Each row was made from one walk, in order. Every step used is in the known rows, and no mark comes twice. Write each row's walk.
Known rows
purel-taru: -0.64, 0.50, -0.05, 0.63, 1.23, 0.12, 0.92, -0.59, -0.65, 0.32, 0.10, -0.15, -0.42, -1.04, 0.22, 0.28, 0.71, -0.70, 0.07, -0.15, 0.19, -0.99, -0.26, 0.87, -0.02, 0.74, -0.17
taru-purel-kavur: 0.63, 0.03, -0.29, 1.22, 1.24, -0.11, 0.37, 1.10, 0.31, 0.55, 0.14, -0.14, -0.53, -0.12, 1.24, -0.81, -0.27, -0.64, -0.49, -0.21, -0.21, -0.65, 0.43, -0.23, -0.44, 0.66, 0.07
rava-taru: -1.05, 0.22, 0.28, 1.15, 0.67, -0.58, 0.09, 3.70, 0.15, 0.55, 0.01, -0.32, 0.10, 0.01, 0.75, -0.84, 0.42, 0.15, 0.74, -0.24, -0.81, -0.11, -0.06, 0.55, -0.27, 0.49, 0.10
kipo-rava: 0.82, -0.63, 0.03, -1.02, -0.09, -0.51, 0.88, -0.40, 0.29, -0.20, 0.05, -0.23, 0.04, -0.10, -0.36, -0.26, -1.07, -0.73, -0.41, 0.29, 0.43, -1.45, 0.62, 0.34, -0.13, 0.85, -0.46
kavur-rava-taru: -1.83, -0.05, -0.26, 0.81, 0.57, -0.99, -0.08, 3.99, 0.25, 0.70, -0.12, -0.12, -0.47, -0.47, 0.63, -0.74, -0.21, 0.17, 0.43, 0.34, -0.85, -0.10, -0.14, 1.00, 0.33, 0.26, 0.19
taru-rava-kavur-purel-kipo: -0.29, -0.38, -0.33, -0.93, 0.33, -0.65, 0.21, 7.05, 0.30, 0.36, -0.07, 0.32, -1.34, -0.16, 0.16, -0.75, -2.48, -0.80, -1.23, -0.22, -0.52, -0.91, -0.14, 0.79, -0.02, -0.04, -0.25
robuf-rava-kavur-purel-taru: -0.98, 0.75, -0.57, 0.49, 1.46, -0.24, 1.11, 3.42, -0.23, -0.02, 0.64, 0.33, -1.44, -0.86, 0.69, 0.04, -0.57, -0.98, -0.19, 0.31, 0.34, -0.93, -0.22, 1.49, 0.25, 0.04, -0.55
robuf-purel-taru-rava: -1.82, 0.33, 0.41, 1.56, 1.76, -0.30, 1.52, -0.43, -0.46, 0.32, -0.81, 0.32, -2.14, -1.18, 0.70, 0.98, 0.42, -0.71, 0.23, -1.11, 0.55, -0.78, 0.71, 0.83, 0.42, 0.15, 0.49
robuf-rava-taru-kogep: -1.97, -0.17, 1.33, 2.10, 0.00, 0.04, 1.80, 4.72, 0.01, 0.14, -0.02, 0.14, -0.48, -0.17, 0.19, -0.82, 0.96, -0.33, 0.88, -0.95, -1.32, -0.39, 0.05, 1.06, -0.37, -1.34, 0.51
kavur-rava-taru-kogep: -2.56, -0.65, 1.38, 1.51, -0.47, -0.18, 1.14, 4.06, 0.04, 0.31, -0.59, -0.10, -0.74, -0.55, 0.18, -1.12, 0.40, -0.03, 0.69, -0.58, -1.18, -0.29, -0.17, 1.27, -0.37, -1.09, 0.95
taru-rava-kavur: 0.00, -0.09, 0.56, 0.83, 0.65, -0.08, 0.83, 1.07, 0.42, -0.36, -0.28, 0.59, -1.46, -0.07, 1.42, -0.22, -0.46, -0.53, 0.04, -0.16, 0.11, -0.61, 0.66, 0.45, -0.46, 0.07, -0.68
tuva-robuf-rava-taru-purel-kipo: -0.56, -0.08, 0.46, 0.59, 1.36, -0.88, 0.71, 8.34, 0.30, 0.79, 0.34, -0.07, -1.43, 0.85, 0.56, -0.32, -2.38, -1.06, -0.84, -1.03, -0.91, -1.31, 0.06, 0.18, -0.48, 0.41, 0.29
robuf-rava-kavur-kogep: -0.65, -0.01, -1.76, 0.21, 0.44, 0.47, 1.23, 3.53, 0.02, 0.05, 0.51, 0.16, -1.97, 0.74, -0.15, 0.25, -1.71, -0.89, -0.01, 0.38, 0.84, -1.09, 0.76, 0.34, -0.58, -0.19, -0.91
kavur-purel-kipo-rava-taru-kogep: -1.84, -0.83, 1.49, 0.79, -0.49, -0.40, 1.60, 6.28, 0.20, 0.27, -0.44, -0.32, -0.61, -0.30, -0.12, -1.56, -0.64, -0.57, 0.23, -0.89, -1.06, -1.15, -0.05, 1.39, -0.75, -0.64, 0.72
purel-kavur-kogep: -0.64, -0.12, -2.11, 0.71, 0.23, 0.50, 0.56, 1.19, -0.31, 0.93, -0.02, -0.63, -1.19, 0.01, -0.49, -0.41, -1.02, -0.58, -0.16, 0.07, 0.52, -1.14, 0.54, 0.12, -0.61, 0.36, -0.36
tuva-robuf: -0.46, 0.60, 1.00, 1.70, -0.46, -0.35, -0.44, 1.32, -0.17, 0.27, 0.11, -0.79, -1.69, 0.86, 0.11, 0.10, -1.95, 0.13, -0.03, -0.59, -0.12, -0.34, -0.07, 0.05, -0.62, -0.75, 0.09
tuva-taru: -0.08, 0.22, 0.24, 1.44, -0.69, -0.16, -0.68, 1.51, 0.18, 0.29, -0.08, -0.71, -0.22, -0.59, -0.04, 1.11, -0.22, -0.17, 0.43, 1.50, -0.55, -0.35, 0.11, -0.08, -1.12, 0.26, 0.48
robuf-kogep: -0.55, 0.30, 0.57, -0.25, 0.18, 0.19, 0.20, 2.95, -0.14, 0.50, -0.13, 0.97, -0.13, 0.34, 0.21, -1.25, -0.39, 0.27, -0.60, -0.09, -0.13, 0.12, -0.15, 0.38, 0.25, -0.69, 0.66
kipo-rava-kavur: 1.63, -0.46, 0.32, -0.94, 0.27, -0.23, 0.95, 1.47, 0.57, -0.66, 0.24, 0.17, -0.63, 0.07, 0.97, -0.90, -1.30, -0.75, -0.38, 0.85, 0.32, -1.20, 0.67, 0.53, -0.73, 0.82, -1.12
robuf-rava-kavur-purel-kipo: 0.26, -0.18, -0.71, -1.15, 0.48, -0.62, 0.32, 8.03, 0.28, 0.26, 0.52, 0.44, -1.04, -0.05, 0.02, -0.75, -2.47, -0.91, -1.32, 0.18, -0.70, -0.79, -0.22, 0.75, 0.16, -0.25, -0.58
rava-taru-purel: -1.47, -0.08, 0.82, 1.15, 1.41, -0.66, 0.50, 4.73, 0.69, 0.24, -0.05, -0.02, -1.05, 1.04, 1.44, -0.13, -0.79, -0.43, 0.31, -0.82, 0.20, -0.37, 0.29, -0.12, -0.70, 0.70, 1.02
tuva-taru-purel-kipo-rava: 0.86, -0.96, 0.28, -1.09, 0.30, -0.86, 0.95, 3.87, 0.51, 0.22, 0.00, -0.41, -0.58, 0.01, -0.24, -0.01, -2.54, -1.49, -1.09, 0.31, -0.01, -2.32, 0.66, 0.18, -0.81, 1.40, 0.07
kipo-rava-taru: -0.45, -0.20, 0.30, 0.45, 0.60, -0.93, 0.75, 3.45, 0.35, 0.40, 0.05, -0.47, 0.11, -0.09, 0.50, -1.06, -0.37, -0.31, 0.43, -0.04, -0.49, -1.13, 0.34, 0.79, -0.36, 1.09, -0.20
robuf-rava: 0.13, 0.55, -0.80, 0.73, 0.82, -0.15, 1.06, 1.65, 0.00, -0.10, 0.98, 0.75, -0.27, 0.08, -0.11, 0.75, 0.15, -0.64, -0.04, 0.04, -0.39, -0.22, 0.43, 0.21, 0.84, -0.79, -0.79

Write each row's walk
-1.72, -0.43, 1.37, 0.75, -0.09, 0.22, 2.05, 3.11, -0.19, -0.24, -0.30, -0.03, -1.34, -0.88, 0.10, -0.83, -0.29, -0.95, 0.14, -0.55, -0.07, -1.30, -0.16, 1.70, -0.67, -0.79, 0.49 : kipo-rava-kavur-purel-taru-kogep
1.86, -0.43, 0.60, -1.13, 0.60, -0.54, 0.94, 4.66, 0.39, -0.34, 0.15, -0.14, -1.72, 0.17, 0.97, -1.12, -2.70, -0.85, -0.95, 0.59, 0.04, -1.42, 0.70, 0.61, -0.86, 0.64, -0.91 : tuva-robuf-purel-kipo-rava-kavur
-0.45, 0.59, 0.02, 0.07, 1.96, -0.02, 1.07, 0.97, -0.75, 0.17, -0.17, -0.16, -1.42, -1.21, 0.60, 0.34, 0.37, -0.38, 0.02, 0.02, 0.58, -0.29, 0.14, 0.87, 0.24, 0.49, 0.43 : robuf-purel-taru
-2.06, -0.56, 1.14, 1.60, 0.08, -0.23, 1.24, 4.74, -0.02, 0.47, -0.66, -0.21, -1.15, -0.91, 0.56, -1.47, 0.46, 0.03, 0.55, -0.41, -1.23, -0.09, 0.08, 1.32, -0.31, -1.07, 1.02 : robuf-purel-kavur-rava-taru-kogep
-0.15, -0.40, 0.21, -0.06, 0.72, -1.06, 0.80, 5.34, 0.28, 0.67, 0.03, -0.49, 0.11, -0.17, 0.27, -1.29, -0.92, -0.63, -0.07, -0.18, -0.91, -1.55, 0.23, 0.88, -0.39, 1.29, -0.31 : purel-kipo-rava-taru
0.86, -1.01, 0.20, -1.59, 0.54, -0.81, 1.19, 3.40, 0.45, 0.12, 0.03, -0.17, -0.49, 0.22, -0.23, -0.38, -2.48, -1.39, -1.26, -0.24, 0.19, -2.18, 0.61, 0.22, -0.44, 1.30, -0.10 : taru-purel-kipo-rava
0.59, -0.03, 0.34, -0.69, 0.76, -0.55, 0.06, 6.14, -0.34, 0.59, -0.25, -0.43, -1.84, 0.03, -0.02, -0.41, -2.44, -0.24, -1.11, -0.40, -0.55, -0.30, 0.11, 0.16, -0.15, -0.16, 0.44 : tuva-robuf-purel-kipo
-1.01, -0.22, -1.81, 0.89, 0.68, 0.37, 0.76, 2.22, -0.03, 0.86, -0.05, -0.52, -1.74, 0.51, -0.05, -0.18, -1.57, -0.84, -0.28, -0.26, 0.87, -1.29, 0.71, -0.14, -0.83, 0.52, 0.12 : taru-purel-kavur-kogep
-0.32, 0.16, 0.54, 1.13, 1.22, -0.02, 1.29, 0.75, 0.11, -0.22, -0.21, 0.52, -1.68, -0.59, 1.53, -0.07, -0.12, -0.87, 0.10, -0.25, 0.19, -1.12, 0.52, 0.86, -0.45, 0.42, -0.77 : purel-taru-rava-kavur
-2.20, -0.57, 1.10, 1.83, -0.26, -0.15, 1.18, 3.93, 0.01, 0.53, -0.53, -0.19, -0.64, -0.84, 0.38, -1.51, 0.60, -0.11, 0.59, -0.50, -1.40, -0.43, -0.12, 1.30, -0.40, -0.94, 0.75 : purel-kavur-rava-taru-kogep
-0.30, -0.33, -0.59, -1.27, 0.02, -0.62, -0.21, 6.57, 0.09, 0.54, 0.05, 0.03, -0.61, -0.13, -0.54, -0.66, -2.28, -0.53, -1.24, -0.15, -0.58, -0.61, -0.46, 0.57, 0.18, -0.08, 0.08 : kavur-purel-kipo
-1.03, 0.57, -0.25, 0.23, 1.17, -0.19, 0.76, 2.86, -0.23, 0.02, 0.29, 0.06, -1.36, -0.87, 0.71, -0.23, -0.65, -0.75, -0.17, 0.31, 0.48, -0.86, -0.38, 1.41, -0.03, 0.32, -0.27 : rava-kavur-purel-taru
-1.31, 0.06, -1.99, 1.49, 1.21, 0.12, 1.13, 4.06, 0.03, 1.01, 0.31, -0.39, -1.80, 0.56, 0.17, -0.23, -1.35, -0.99, -0.01, -0.30, 0.48, -1.41, 0.82, 0.15, -0.65, 0.42, -0.14 : robuf-rava-taru-purel-kavur-kogep
-2.02, -0.27, 0.47, 0.92, 1.35, -0.94, 0.36, 4.95, 0.74, 0.36, -0.12, 0.12, -1.47, 0.68, 1.36, -0.09, -1.25, -0.44, 0.10, -0.45, 0.18, -0.36, 0.25, 0.22, -0.27, 0.53, 1.10 : kavur-rava-taru-purel
-0.10, -0.71, -1.47, -1.00, 0.08, 0.20, 1.20, 3.88, 0.09, 0.21, 0.04, -0.33, -1.82, 0.58, -0.41, -0.44, -2.72, -1.12, -0.57, 0.39, 0.97, -1.98, 0.77, 0.47, -1.06, 0.77, -0.79 : purel-kipo-rava-kavur-kogep
1.65, -0.73, 0.43, -1.33, 0.75, -0.45, 1.16, 4.16, 0.70, -0.43, 0.23, 0.18, -1.01, 0.33, 1.07, -0.99, -2.25, -1.24, -0.96, 0.47, 0.12, -1.73, 0.64, 0.44, -0.93, 1.15, -0.91 : taru-purel-kipo-rava-kavur
0.20, -0.36, -0.42, -1.39, 0.19, -0.55, -0.05, 7.40, 0.28, 0.29, 0.17, 0.19, -0.96, -0.06, 0.06, -1.00, -2.51, -0.68, -1.31, 0.15, -0.56, -0.70, -0.36, 0.70, -0.11, 0.02, -0.30 : rava-kavur-purel-kipo
-2.01, -0.20, 1.34, 1.08, -0.05, 0.38, 1.74, 3.24, -0.28, -0.17, -0.32, 0.05, -1.35, -0.82, 0.24, -0.74, 0.09, -0.70, 0.26, -0.62, -0.23, -0.81, -0.36, 1.57, -0.59, -1.07, 0.62 : rava-kavur-purel-taru-kogep
0.03, -0.46, 0.35, -0.10, 0.57, -0.51, 0.11, 6.17, 0.34, 0.61, -0.08, -0.26, -0.88, 0.21, 0.19, 0.38, -2.10, -1.06, -0.98, 0.00, -0.63, -1.23, 0.05, -0.23, -0.97, 0.82, 0.69 : tuva-taru-purel-kipo
0.11, 0.16, -0.14, 1.81, 1.57, -0.39, 0.43, 2.94, 0.40, 0.81, 0.14, -0.32, -0.52, -0.10, 1.61, -1.23, -0.04, -0.56, -0.12, -0.33, -0.60, -0.70, 0.39, 0.02, -0.58, 0.92, 0.10 : rava-taru-purel-kavur
-1.14, 0.08, -0.60, 1.06, 1.24, -1.03, 0.02, 4.54, 0.15, 0.96, -0.17, -0.28, -0.85, -0.98, 1.10, -1.28, -0.10, 0.20, 0.23, 0.52, -1.01, 0.03, 0.15, 1.04, 0.38, 0.36, 0.17 : robuf-purel-kavur-rava-taru
-2.64, 0.34, 0.09, 1.74, 1.07, -0.46, 1.17, 0.35, -0.20, 0.41, -0.59, 0.37, -1.84, -0.99, 0.39, 0.84, -0.13, -0.89, 0.13, -1.13, 0.50, -1.12, 0.27, 1.12, 0.44, -0.06, 0.28 : kavur-purel-taru-rava
-0.55, 0.08, -0.32, -0.52, -0.12, -0.44, -0.24, 4.99, 0.59, -0.39, 0.25, 0.34, -1.35, 0.23, 0.70, -0.71, -1.91, -0.12, -0.34, 0.64, 0.45, 0.18, -0.15, 0.78, -0.04, -0.61, -0.18 : rava-kavur-purel
-0.86, 0.73, 1.22, 0.96, -0.13, -0.05, -0.10, 3.83, -0.26, 0.69, -0.06, 0.43, -1.29, 0.92, 0.28, -1.16, -1.73, 0.36, -0.63, -0.49, -0.22, -0.11, -0.19, 0.39, -0.14, -1.22, 0.72 : tuva-robuf-kogep
-0.82, -0.63, 0.12, -0.41, 1.21, -0.91, 0.37, 7.41, 0.39, 0.82, -0.10, 0.02, -1.01, 0.28, 0.50, -0.57, -2.07, -0.90, -0.96, -0.59, -0.77, -1.08, -0.06, 0.30, -0.28, 0.81, 0.56 : kavur-rava-taru-purel-kipo
0.62, -0.85, -0.37, -1.93, -0.11, -0.94, 0.74, 4.17, 0.32, 0.17, 0.09, -0.21, -0.38, -0.20, -0.74, -0.73, -2.67, -1.11, -1.27, 0.19, 0.04, -1.87, 0.27, 0.75, 0.01, 0.79, -0.41 : kavur-purel-kipo-rava
0.40, -0.07, -0.15, 1.43, 1.56, -0.57, 0.73, 2.75, 0.49, 0.75, 0.18, -0.36, -0.48, -0.14, 1.49, -1.34, -0.41, -0.80, -0.25, -0.22, -0.45, -1.19, 0.61, 0.15, -0.62, 1.19, -0.04 : kipo-rava-taru-purel-kavur
-0.82, 0.21, -1.46, 0.78, 0.31, 0.34, 1.09, 3.97, -0.03, 0.15, 0.53, -0.10, -2.55, 1.02, -0.11, 0.28, -2.37, -0.85, -0.05, 0.19, 0.80, -1.21, 0.75, 0.36, -0.75, -0.42, -0.86 : tuva-robuf-rava-kavur-kogep
-0.31, -0.05, -0.90, 0.45, 0.65, -0.76, -0.27, 1.68, -0.06, 0.72, -0.23, -0.19, -1.90, -1.13, 0.58, -0.56, -1.44, 0.07, -0.71, 0.92, -0.37, 0.09, 0.31, 0.73, 0.75, -0.43, 0.15 : tuva-robuf-purel-kavur-rava
0.17, 0.38, -0.41, 2.04, 1.86, -0.45, 0.81, 3.51, 0.41, 0.79, 0.52, -0.04, -0.54, -0.08, 1.56, -0.95, 0.01, -0.79, -0.13, -0.31, -0.75, -0.78, 0.56, 0.09, -0.29, 0.62, -0.15 : robuf-rava-taru-purel-kavur
-0.67, -0.41, -0.96, 0.34, 0.74, -0.67, -0.03, 1.17, 0.35, 0.62, -0.10, 0.17, -1.13, -0.77, 0.73, -0.43, -1.06, -0.45, -0.75, 0.63, -0.24, -0.46, 0.22, 0.47, 0.55, 0.16, 0.19 : taru-purel-kavur-rava
-0.38, -0.74, -1.17, -0.39, 0.18, 0.05, 1.11, 5.10, 0.34, 0.25, -0.01, -0.51, -2.28, 0.73, -0.12, 0.10, -3.20, -1.38, -0.48, 0.67, 1.04, -2.21, 0.93, 0.27, -1.60, 0.97, -0.30 : tuva-taru-purel-kipo-rava-kavur-kogep
-0.72, 0.37, -0.24, -0.10, 1.12, -0.37, 1.08, 2.75, -0.13, -0.04, 0.32, 0.00, -1.36, -0.91, 0.60, -0.31, -0.99, -1.04, -0.30, 0.39, 0.63, -1.35, -0.16, 1.54, -0.10, 0.59, -0.43 : kipo-rava-kavur-purel-taru
-1.14, 0.95, -0.19, 1.05, 1.30, -0.36, 1.00, 3.89, -0.26, 0.10, 0.67, 0.07, -2.04, -0.56, 0.71, 0.07, -1.26, -0.93, -0.19, 0.11, 0.32, -1.03, -0.26, 1.51, 0.05, -0.20, -0.52 : tuva-robuf-rava-kavur-purel-taru
-0.64, 0.88, 0.52, 0.96, 1.73, -0.19, 0.87, 1.65, -0.83, 0.33, -0.13, -0.51, -2.27, -0.81, 0.66, 0.39, -0.57, -0.32, 0.01, -0.27, 0.53, -0.44, 0.09, 0.88, -0.07, 0.12, 0.50 : tuva-robuf-purel-taru
-1.08, -0.36, -1.69, 0.90, 0.90, -0.01, 1.10, 3.38, 0.12, 0.97, -0.01, -0.71, -1.71, 0.48, 0.06, -0.56, -1.78, -1.02, -0.14, -0.24, 0.77, -1.80, 0.90, 0.18, -0.96, 0.98, -0.05 : kipo-rava-taru-purel-kavur-kogep
-0.66, -0.34, -0.90, 0.84, 0.51, -0.72, -0.27, 1.65, 0.42, 0.73, -0.13, -0.07, -1.22, -0.97, 0.73, -0.02, -1.15, -0.53, -0.59, 1.18, -0.42, -0.57, 0.27, 0.44, 0.16, 0.25, 0.35 : tuva-taru-purel-kavur-rava
-1.68, -0.12, -1.27, 0.79, 0.68, 0.43, 1.38, 1.98, -0.20, 0.29, -0.29, -0.08, -2.53, 0.20, 0.15, 0.32, -1.44, -1.01, 0.15, -0.26, 1.18, -1.61, 0.75, 0.65, -0.84, 0.35, -0.46 : purel-taru-rava-kavur-kogep
-0.73, -0.28, -1.43, -0.15, 0.07, 0.52, 0.72, 2.69, 0.01, 0.10, 0.02, -0.21, -1.82, 0.72, -0.09, -0.11, -1.77, -0.55, -0.02, 0.35, 1.03, -0.97, 0.57, 0.24, -0.97, 0.22, -0.50 : rava-kavur-kogep
-1.10, -0.36, 0.88, 0.68, 1.36, -0.92, 0.92, 4.53, 0.80, 0.14, -0.02, -0.11, -1.07, 0.99, 1.24, -0.28, -1.35, -0.79, 0.09, -0.66, 0.40, -1.07, 0.59, 0.06, -0.75, 1.09, 0.80 : kipo-rava-taru-purel
